Known rows, with every way that one mark hangs from another:
bafuf[liguk[fudi kageg[fabev]] sizit[fesa]]: [ 2.624  2.491 -4.533  1.577  4.256 -6.413  0.245  2.154 -4.830  1.502
  0.070  6.073 -0.306 -2.695  2.273  1.674]
sizit[bafuf fesa[liguk]]: [ 1.408  4.710 -2.124 -0.779  6.889 -0.679  3.353  0.044 -2.730 -2.951
 -2.180  0.517 -4.392 -1.490 -2.977 -1.294]
sizit[fesa[liguk[bafuf fudi kageg[fabev]]]]: [-0.922  5.646 -0.791  3.458  5.370 -3.353 -0.456  1.046 -0.658 -0.257
 -2.990  2.141 -6.866 -2.456 -0.393  4.904]
liguk[bafuf[sizit] fudi kageg]: [-1.938  0.624 -1.193  2.119  2.366 -6.453  1.745  0.824 -4.254  2.331
  0.620  6.284 -1.174  0.536 -2.669  1.067]
bafuf[liguk[fudi] sizit[fesa]]: [ 0.251  0.918 -6.389  0.212  4.532 -6.299  3.155  1.777 -5.158  0.952
  3.735  5.325  0.956 -2.818  0.414 -1.730]
kageg[fabev]: [ 2.327  1.579 -4.566  1.896  8.838 -2.906  0.681  3.574 -4.874  0.529
  0.143  6.003 -7.207  2.009 -0.089  1.451]
bafuf[liguk[fudi kageg[fabev]] sizit]: [ 2.111  0.220 -4.696  1.984  3.924 -6.052  0.619  3.152 -6.497  3.860
  0.237  8.751 -0.324 -0.521  3.710  1.794]
fudi[liguk[bafuf[sizit]]]: [ 1.931  1.045 -4.006 -1.524  6.229 -1.241  4.190  0.908 -6.640  0.816
  0.343  3.003 -4.230 -0.049 -1.081 -0.597]
liguk[bafuf]: [-1.128  1.135 -2.687  1.174  7.204 -3.177  1.621  1.527 -3.292 -0.724
  1.592  4.183 -6.737  0.491 -4.184  0.117]
fesa[liguk[bafuf fudi kageg[fabev]] sizit]: [-0.125  4.030 -0.914  2.519  5.347 -1.887  1.440  1.943 -3.958  0.843
 -1.420  6.956 -4.123  0.569  3.006  4.428]
sizit[bafuf fesa[liguk[fudi kageg[fabev]]]]: [ 0.989  5.910 -0.621  2.130  5.032 -2.965  0.984 -0.147 -1.062 -0.823
 -5.178  2.859 -4.468 -1.811 -0.499  3.617]
sizit[bafuf[liguk]]: [ 1.477  0.602 -3.788 -1.023  6.795 -3.176  3.107  0.919 -4.356 -0.356
  0.382  5.141 -3.066 -1.751 -2.141 -1.793]
liguk[bafuf[sizit[fesa]] fudi kageg[fabev]]: [ 1.640  4.424 -1.980  1.920  4.074 -6.247  0.169  1.099 -2.044  0.183
 -1.569  5.190 -4.323 -2.328 -0.974  3.248]
fabev[kageg]: [-0.260  1.180 -1.695  1.860  4.032 -4.436  2.014  0.511 -7.652  0.162
  0.035  1.131 -2.503  2.666 -2.268 -1.299]
fesa[liguk[fudi kageg[fabev]] sizit[bafuf]]: [ 1.894  4.297 -0.625  1.029  5.093 -1.510  2.934  0.632 -4.512  0.566
 -3.604  7.345 -1.696  1.085  2.892  3.307]
liguk[bafuf[sizit] fudi]: [-1.184  0.186 -3.781  1.150  4.557 -5.685  3.379  1.477 -4.110  1.767
  2.456  7.083 -2.789 -0.371 -1.853  0.258]
fudi[liguk[bafuf[sizit[fesa]] kageg[fabev]]]: [ 4.988  5.121 -1.984 -0.713  6.006 -1.729  0.814  0.551 -4.432 -0.675
 -3.537  1.399 -5.497 -1.636 -0.436  2.533]
sizit[bafuf fesa[liguk[kageg[fabev]]]]: [ 3.526  6.328 -0.314  0.726  6.620 -0.873  0.548  0.416 -2.317 -2.324
 -5.949  1.338 -5.764 -1.075 -0.980  1.890]
fudi[liguk[bafuf kageg]]: [-1.336  1.712 -0.109  1.186  5.155 -1.990  1.405 -0.459 -4.638  0.360
 -1.626  0.925 -4.913  1.625 -4.045  1.830]

Rows:
[ 1.733  3.131 -3.895 -0.961  6.060 -3.754  2.571  1.440 -3.869 -2.000
  1.640  3.068 -4.211 -1.811 -3.479 -1.416]
liguk[bafuf[sizit[fesa]]]
[-0.672  4.803 -1.887  3.957  5.252 -3.446 -0.229  1.644 -2.578  0.376
 -2.424  2.518 -4.298  0.293  0.873  3.815]
sizit[fesa[liguk[fudi kageg[fabev]]]]
[ 1.934  4.384 -3.023  2.423  3.988 -3.579  1.042  2.253 -4.785  1.268
 -2.070  4.115 -1.626 -0.311  2.867  2.401]
bafuf[sizit[fesa[liguk[fudi kageg[fabev]]]]]
[-1.071  1.088 -4.072  0.832  4.296 -2.693  4.075  2.253 -4.687  2.210
  1.512  5.270 -2.815 -0.865  0.994  0.205]
fesa[liguk[bafuf[sizit] fudi]]
[-1.136  2.895 -2.139  2.098  2.167 -4.395  2.380  0.980 -5.328  1.034
 -0.176  2.495  1.384  0.721  0.171 -0.116]
bafuf[sizit[fesa[liguk[fudi kageg]]]]
[-1.409  2.112 -0.768  3.970  5.271 -5.641 -0.938  1.393 -1.489  1.608
 -1.565  6.339 -6.862  0.043 -1.919  4.904]
liguk[bafuf fudi kageg[fabev]]
[ 3.980  3.225 -2.211  0.665  5.457 -0.772  0.655  3.324 -5.573  1.331
 -3.024  4.749 -5.709  0.034  2.464  2.071]
fesa[liguk[bafuf[sizit] kageg[fabev]]]
[ 4.311  2.776 -2.025 -0.431  5.740 -1.328  1.120  1.439 -6.125  1.604
 -2.994  3.970 -5.487  0.177  0.959  2.595]
fudi[liguk[bafuf[sizit] kageg[fabev]]]
[-3.158  2.800 -0.273  2.189  3.583 -2.518  2.877  0.723 -4.439  0.601
  0.425  5.461 -1.058  1.412 -0.063  2.131]
fesa[liguk[bafuf fudi kageg] sizit]
[-0.131 -1.476 -6.603  0.765  4.321 -6.129  3.580  2.432 -6.697  3.336
  4.064  8.009  0.918 -0.800  1.730 -1.451]
bafuf[liguk[fudi] sizit]
[-1.525  2.796 -1.175  1.220  3.459 -6.374  1.693 -1.415 -1.471 -0.719
 -1.295  3.336 -0.017 -3.254 -3.907  0.340]
sizit[bafuf[liguk[fudi kageg]] fesa]
[ 1.515  4.265 -1.860  1.420  4.954 -5.844  0.342 -0.267 -0.881 -0.712
 -3.288  4.877 -3.315 -4.257 -1.175  2.793]
sizit[bafuf[liguk[fudi kageg[fabev]]] fesa]
[ 1.155  2.767 -2.145  2.177  3.954 -2.956  1.237  2.572 -4.190  2.853
 -2.212  6.228 -4.208 -0.629  2.936  3.425]
fesa[liguk[bafuf[sizit] fudi kageg[fabev]]]
[-1.352  1.502 -1.842  4.480  5.117 -5.928 -0.595  2.012 -3.689  2.502
 -1.107  6.762 -4.041  2.530 -0.386  3.842]
liguk[fudi kageg[fabev]]
[ 1.088  1.455 -1.276 -0.577  3.937 -2.034  2.594  0.145 -6.689  1.222
 -1.309  2.483 -2.521  1.234 -2.121  0.290]
fudi[liguk[bafuf[sizit] kageg]]
[ 1.111  1.976 -2.052  2.313  4.175 -5.696  0.476  1.964 -3.656  2.703
 -1.188  7.924 -4.230 -0.355  0.124  3.589]
liguk[bafuf[sizit] fudi kageg[fabev]]
[-1.298  4.842 -0.031  1.841  4.961 -1.798  0.490  0.482 -2.463 -2.386
 -1.658 -0.636 -5.086 -0.789 -3.868  0.823]
sizit[fesa[liguk[bafuf kageg]]]
[-0.765  2.609 -2.419 -0.188  5.472 -1.432  5.865  0.211 -4.759 -0.067
  0.037  6.495 -0.451  0.821  0.889 -0.117]
fesa[liguk[fudi] sizit[bafuf]]
[-2.006  0.320 -0.981  1.637  3.223 -5.873  2.052 -0.324 -3.253  1.448
 -1.054  5.854  0.066 -1.450 -2.764  0.565]
sizit[bafuf[liguk[fudi kageg]]]
[ 1.600  2.736 -2.095  2.781  6.662 -0.815 -0.545  3.249 -5.613  1.077
 -2.869  3.551 -5.351  2.845  1.814  2.386]
fesa[liguk[kageg[fabev]]]
[-4.101  4.272  0.009  2.976  3.610 -3.915  0.919 -0.235 -1.128 -0.621
 -1.013  0.683 -3.695 -1.386 -3.307  2.401]
sizit[fesa[liguk[bafuf fudi kageg]]]
[ 5.349  3.103 -4.542 -0.001  5.793 -4.281 -0.241  2.905 -6.033  0.243
 -0.671  4.654 -1.805 -1.951  2.058 -0.025]
bafuf[liguk[kageg[fabev]] sizit[fesa]]
[-2.089  1.581 -3.935  1.697  5.849 -2.069  4.537  2.063 -6.317  0.982
  2.785  6.625 -0.162  2.828  2.323  0.166]
fesa[liguk[fudi] sizit]
